Each row was made from one walk, in order. Every step used is in the known rows, and no mark comes twice. Write each row's walk.
(in the rows, 128 means zero)
Known rows:
bebo liki zedu roneva feduf dumek: [150  87 140 138  87 175 145  72 139 142 204 162 128  74 106 144 146 130
 134  98 153 140 123 171 138 150 151 119 127 165 122 112 109  94 141 140
  77 102 216  92 109  80 110  64 123 186 134 179 136  14 169]
feduf roneva vupev keta bebo: [171 105 121 151 103 116 105 154  97  91 138 128  84  63 193 125 151 168
 111 122 180 111 106 123 141 137 130 124  78 155 124 144 149 142  97 101
 106 169 111 107 117  70 140 168 113 131 149 132  68  87 141]
bebo liki: [134 140 128 130  74 142 106 104 104 112 140 143 126 112 135 133 143 130
 131 108 146  90 115 132 115 126 154 126 130 128 105 111 143 102 129 119
 103 110 156 100 114 140 125 107 121 122 121 150 137  89 135]
bebo keta vupev roneva feduf: [165 186 165 113 183 191 142 102 151 140 146  84 149 179  97 165 170 105
 175 111 161  69 141 119 116 146 181 117 100 111 147 114 105 134  76 141
 151 101 177 138  75  71  81 100 149 114 160 153  74 120 144]
vupev roneva zedu: [172 166 112 121 122 135 109  75 129 141 131 100 128 158 139 149 147 123
 121 147 148 170 120 109 107 169 119  95 136 114 136 117  74 148 101 123
 166  92 122  72 119  91 120  88  72 124 150 146  90 137 169]
vupev keta bebo: [128 139  94 136 148 133 142 137  88 145 164 147 126 142 161 142 155 151
 118 130 151  85 116 134 129 143 128 156 100 129 118 136 125 142  79 143
  89 150 110  99 150 138 162 141 106 148 167 119  86  95 130]
keta vupev roneva bebo liki: [133 188  98  86 135 172 149  96 120 106 179  92 141 150  88 164 134  88
 116 105 164  67 116 101 123 139 165  82 142 130  86 100 122 104 109 133
 110  89 171  46  92 120 108  50 135 116 141 152  76 131 164]
bebo keta vupev: [127 166 125 127 159 174 135 147 148 140 123 112 123 146  97 130 140 128
 152 114 142  53 140 122 165 147 137 129 104  96 140 120 127 123 114 137
  94 135 137 159  81 101  81 135 154  94 149 144 118 136 125]
dumek feduf roneva vupev keta bebo: [168 115 108 181  96 101 124 153 117  89 130 143  92  83 237 125 126 171
 113 139 164  95 115 120 128 141 130 145  58 145 148 155 155 172 145 119
 100 173 104 114 121  58 103 170 112 158 144 132  90  79 147]
liki bebo keta: [118 171 162 143 151 136 133 116 109 163 116 143 124 136 103 107 127 151
 143 106 137 105 129 143 154 168 151 127  46 131 188 120 140 140 135  82
 141 145 137 155 120 117  98 104 136 113 129 155 155 158  78]
zedu roneva bebo keta: [139 132 115 103 110 159 218 142 149 135 164 145  99 113 116 118 120 144
 114  74 174 161 107 154 196 191 147  68  85 110 161 134 111 107 154 115
 102 157 119 147 108  92 134  73 137 108  69 145 119 111 121]
zedu liki bebo keta vupev roneva: [156 218 139 150 148 167 131  92 116 178 116 114 109 136  60 136 150 128
  90 129 117  62 148 115 183 183 165 126  53 139 181 127 134 144  86 107
 123  89 139 159 117  80  52  78 118  91 173 159  70 170 120]
dokul bebo: [116 144 120 134  96 133 176 103 129 161 124 135 108 110 162 139 148 114
 127 142 126 119 103 134  99 138 132 123 131 102 121 121 115 117 104 142
 136 137 116 141 146 116 109 132 109 123 120 106 134  80 129]
dumek feduf: [133 139 106 158 121 110 147 135 147 130 120 149 137 152 165 130 108 123
 131 136 115 111 141 119 113 125 131 149 109 119 146 144 141 167 176 150
 117 142 129 138 115 104  88 126 143 145 116 136 144 122 131]
dumek feduf roneva zedu liki bebo: [183 167 104 193  89  74 104 117 112 150  79 153  76  99 167 109 103 150
 112 167 109 159 166 108 154 142 100 151  46 132 190 175 139 179 164  89
 104 133  95 145 122  16  47 115 101 120 140 135 114 101 138]
dumek feduf roneva vupev: [164 110 125 178  90 101 124 142 146  75  99 122  93  71 212 115  93 152
 121 132 144 136 126 114 137 135 126 126  78 140 146 158 154 165 176 106
 123 165 119 146 106  53  77 148 149 135 108 133 118 109 149]
dokul bebo liki: [115 156 117 140  59 150 151  92 103 152 139 149 102  92 151 144 153 124
 125 134 150  88 102 144  79 131 151 127 132 107 103  98 125  90 108 128
 111 122 138 115 137 120 109 124 102 124 102 132 144  51 139]
dumek feduf roneva vupev keta: [181  96 114 173 100 109 110 156 132  83 106 129  86  86 229 123 107 168
 121 135 159 110 116 129 158 145 123 139  65 139 151 145 149 177 180 100
 100 162 119 121 127  66 107 146 150 143 108 129  95  91 157]
roneva zedu: [157 149 109 129  99 127 101 109 118 152 110 130  99 144 144 123 127 142
 135 145 147 163 137 124 128 157  91 102 129  93 138 134  85 129 134 107
 132 123 115 108 138  92 125 110 103 106 130 136 124 110 161]
dumek feduf roneva zedu liki: [186 151  86 191  76  88  98 129 133 130  78 143  89 107 186 123 107 143
 108 169 113 160 159  95 146 146 100 151  70 111 162 168 136 164 162 101
  95 135  78 150 115  12  60 136 109 120 128 121 102  88 163]
liki bebo keta vupev: [112 196 154 135 175 149 141 127 117 176 116 138 124 133  74 124 128 131
 154 111 137  54 143 138 167 158 144 127  59 124 170 125 134 140 124 101
 119 144 150 161 101 101  65 101 144 102 160 157 139 155  94]
liki bebo: [111 160 150 139 149 108 128 114  94 160 125 147 123 125 101 120 124 128
 138 131 129 113 136 150 134 132 132 136  83 147 161 136 128 139 135 103
 150 131 147 120 133 136 116  90 120 141 145 148 145 152  96]
keta vupev: [118 157 114 121 154 149 126 136 137 138 138 111 129 141 100 133 131 106
 141 132 119  73 150 115 146 110 108 143 148 108 117 131 118 131 120 147
 111 113 146 126 110 118  96 121 150 120 169 132 105 133 144]
bebo keta: [132 145 135 139 129 158 135 134 142 135 109 129 132 137 121 123 139 152
 147 103 146 114 129 128 148 169 163 122  87 112 141 123 136 131 119 111
 116 144 123 162 112 105 113 133 141  90 116 137 133 128 104]
dokul bebo roneva: [ 86 152 121 157  83 126 173  94 107 194 131 136  87  97 159 149 146 120
  94 134 134  99 106 130  93 146 121 157 139  96 128 134  85 131 119 178
 150 118 141 105 123 116 111 120  90 114 130 132 147 103 150]
dokul bebo roneva vupev: [ 97 134 148 156  53 138 165  90 107 180 128 119  50  60 169 138 129 141
  86 114 165 108  98 129 114 169 123 109 129 102 118 131  82 130 126 154
 156 133 162 101 131 112 123 121  94 108 129 158 130  99 171]
zedu roneva vupev keta bebo: [165 108 117 125 104 153 160 137 109 128 184 162  67  76 168 114 141 189
  84 101 190 114  92 169 181 169 118 101  99 128 164 130  93 119 122 134
 107 165 145 114 139 114 150 129  99 150 143 158  70  89 149]
bebo liki zedu roneva: [143 117 116 110  70 177 139  84 108 129 193 169 113  50 118 142 150 160
 106  94 156 125  90 159 167 151 140 118 136 137 112 121 120  87 133 137
  74 122 194 100 123 112 111  95 118 140 113 183 128  83 140]

Write each row's walk:
[135 211 142 132 184 166 145 101 113 167 130 103 137 145  76 138 146 114
 142 106 141  55 129 142 160 155 159 130  66 120 169 119 121 151 101 116
 151 122 161 124  90 100  72  83 125 107 172 163 110 176  96]
liki bebo keta vupev roneva
[158 218 134 133 170 159 125  95 107 192 119 111 117 156  85 129 141 129
 154 127 159  81 135 123 156 180 136 108  66 104 172 119  90 151 109 102
 148 117 150 118  92  78  64  73 106  94 171 171 109 166 128]
liki bebo keta vupev roneva zedu
[165 102 150 123  83 162 157 119 152 103 155 142  63  59 136 103 124 162
  85  94 180 157  91 157 180 151 117  75 118 122 169 130  86 117 163 119
 138 158 151 152 115 105 128 110 111 133 109 167  97 110 147]
zedu roneva vupev
[122 141 151 147 138 113 138 125  64 189 183 144 118 148 163 160 160 143
 140 105 167  81 127 140  97 129 131 177 102 125 126 154  95 148  90 173
 119 122 166  63 127 112 163 123  84 140 192 136  85  79 159]
vupev keta bebo roneva feduf
[164  74 120 117 100 167 151 124 125 141 190 157  77  34 137 128 131 195
  71  99 172 150  81 174 232 207 119  94 115 137 139 118  97 122 133 127
  96 165 180  92 177 106 148 112 144 157 114 176  82  99 162]
liki zedu roneva vupev keta
[141  85 165 165 160 128 140 125 160 143 127 128 145 157 126 141 120  92
 177 122 122 159 157 148  91 104 131 133 121 139 140 129 112 125 130 125
 131 103 153 105 116  87 127  85 139 173 149 126 134  35 161]
roneva feduf dumek
[165 179 121 162  90 112  98  95  91 197  93 153  75 114  93 111 115 155
  91 161 116 161 160 117 154 184 108 118  84 116 189 145  98 132 136  77
 119 105 113 133 169  77 101  86  85 105 153 150 108 125 148]
roneva zedu liki bebo
[148 114  80 147  79  98 161 123 106  91 151 133 129  70 168 149  94 139
 133 121 141 143 117 113 148 149 141 118  80 159  95 142 178 146 170 112
  70 154 139  83 116  51  87 102 151 138  80 142 138  87 140]
dumek feduf roneva bebo liki zedu
[118 169 106 165  62 111 128  87  92 230 135 157  75 116 131 132 149 149
  66 129 143 130 163  89 112 162 109 150 107 116 138 165  92 146  88 174
 104  99 110  90 125  65 107 137  40  95 193 157 110 117 176]
keta bebo roneva zedu liki
[137 193 143 126 144 189 187 100 141 170 138  97 126 153 126 176 193  99
 169 129 157  71 125 128  94 146 174 130 102  73 139 101  91 117  58 152
 157 111 160 158  99  66  71 115 125 110 147 128  81  76 154]
dokul bebo keta vupev roneva feduf
[143 172 142 158 107 112 126 111 104 175 104 160 105 102  77 115 127 142
  81 141  96 127 148 131 167 148 146 137  70 151 177 142 145 130 111  95
 117 114 126 161 160 105  92  97 113 124 151 131 108 150 109]
zedu liki bebo
[142 195 144 156 139 160 127 121 115 190  98 139  96 118  44 113 128 136
 105 123 110  69 165 129 199 170 149 138  52 125 186 131 144 136 107  98
  94 115 130 186 129  81  64 104 138  93 175 156 105 152 108]
zedu liki bebo keta vupev
[120 134  98 125  43 174 176  69 107 167 193 175  98  39 138 144 166 143
 106 124 148 112  84 173 130 160 141 119 139 117 112 106 109  87 113 149
  98 133 173 110 140  99 100 112  95 140  99 162 132  42 151]
dokul bebo liki zedu roneva
[117 121 135 174 154 118 148 119  92 187 181 145 120 156 161 146 142 126
 142 110 153  90 146 137  97 139 117 173  93 137 133 143 101 154 105 167
  95 110 159  45 117  96 161 110  89 173 205 136 109  44 171]
vupev keta bebo roneva feduf dumek
[172 152 103 158  66 129  98 100 122 169  87 138  72 126 123 119 132 147
  80 155 120 175 153 110 156 178 102 113 113 111 157 136 106 123 120  94
 106 106 104 145 160  66 110 103  93  95 142 138  98 109 168]
roneva zedu liki
[130 133  84 123 111 151 111 103  70 153 199 161 139 102 150 159 171 163
 111 123 162  68  99 138 130 170 154 154 111 143  88 114 155 121  78 141
  44 132 154  50 162 130 151 133 107 149 166 148  99  76 141]
vupev keta bebo liki zedu
[131 153  92 132 113 147 115 126  78 133 177 158 129 134 168 155 167 149
 127 112 164  54 103 138 106 146 154 158  95 131 112 111 141 113  94 126
  69 129 132  70 134 137 148 137  91 144 155 139 102  64 138]
vupev keta bebo liki
[128 135 138 110  81 165 153  62  96 165 233 184 138  66 119 149 184 154
 138  96 179 111 121 134 105 130 160 137 112 156 121 134 110  79  76 167
  86 124 200 106 106  82 101 122  89 155 159 166 115  52 143]
keta bebo liki zedu roneva feduf
[137 163 118 169  59 114 109  92 106 213 105 126  47 114 120 124 121 146
  77 137 132 154 157 103 151 176 103 140 122 103 154 164  84 144 137 135
 115  86 127  97 128  73 124  95  74  99 155 162 120 127 192]
bebo roneva zedu liki
[120 150  88 154 115 118 118 111  78 208 160 148  87 153 182 148 150 159
 106 118 164  87 121 121 130 167  93 150 110  97 132 159  84 158 105 154
 101 122 127  50 138 112 159 129  62 125 187 147  99 104 178]
vupev keta bebo roneva zedu
[130 174  92  83 124 181 162  77 110 140 198 101 144 123  70 176 141  95
 111  94 150  77 117 106 154 170 161  80 141 136  67 105 130 114  88 147
  94  98 199  41 119 109  94  46 136 127 139 159  81 134 168]
keta vupev roneva bebo liki zedu
[ 90 135 144 149  70 132 153 103 103 176 161 133  86  80 146 129 132 160
  83  98 175  94 126 105 110 145 125 128 118 145 114 145 114 138 109 166
 138 126 148  83  97 114 123 148  83 117 175 168 121 139 152]
keta bebo roneva vupev
[122 138 107 102  77 145 160 122 100 104 153 125 118 128 123 139 105 124
 124  85 163 128 112 119 123 146 165  72 122 138  97 110 147  94 147 102
  95 124 147  80 133 130 155  64 144 115  88 145 136  82 148]
roneva bebo liki
[130 118 146 151  87 134 114 125  84 154 137 111  60  99 168 133 113 174
  90  92 176  99  99 146 172 183 115 127 112 125 133 143 101 151 145 130
 138 132 177  66 142 127 181 109 119 123 137 170 105 121 184]
bebo roneva vupev keta
[168  97 141 138 111 145 103 144 116 110 134 117  76 105 171 126 119 178
  98 104 174 110  93 154 162 185 127  96 109 128 141 112 125 127 128  93
 124 152 147 100 172 134 179 109 141 134 120 156  84 104 163]
roneva vupev keta
[ 88 166 164 151 128 102 143  95  79 194 141 128 105 100 108 138 113 137
 120 103 127  99 127 137 133 136 116 159  92 147 166 157 110 149 157 133
 159 123 166  92 108 123 123  82  92 131 160 158 163 158 114]
liki bebo roneva
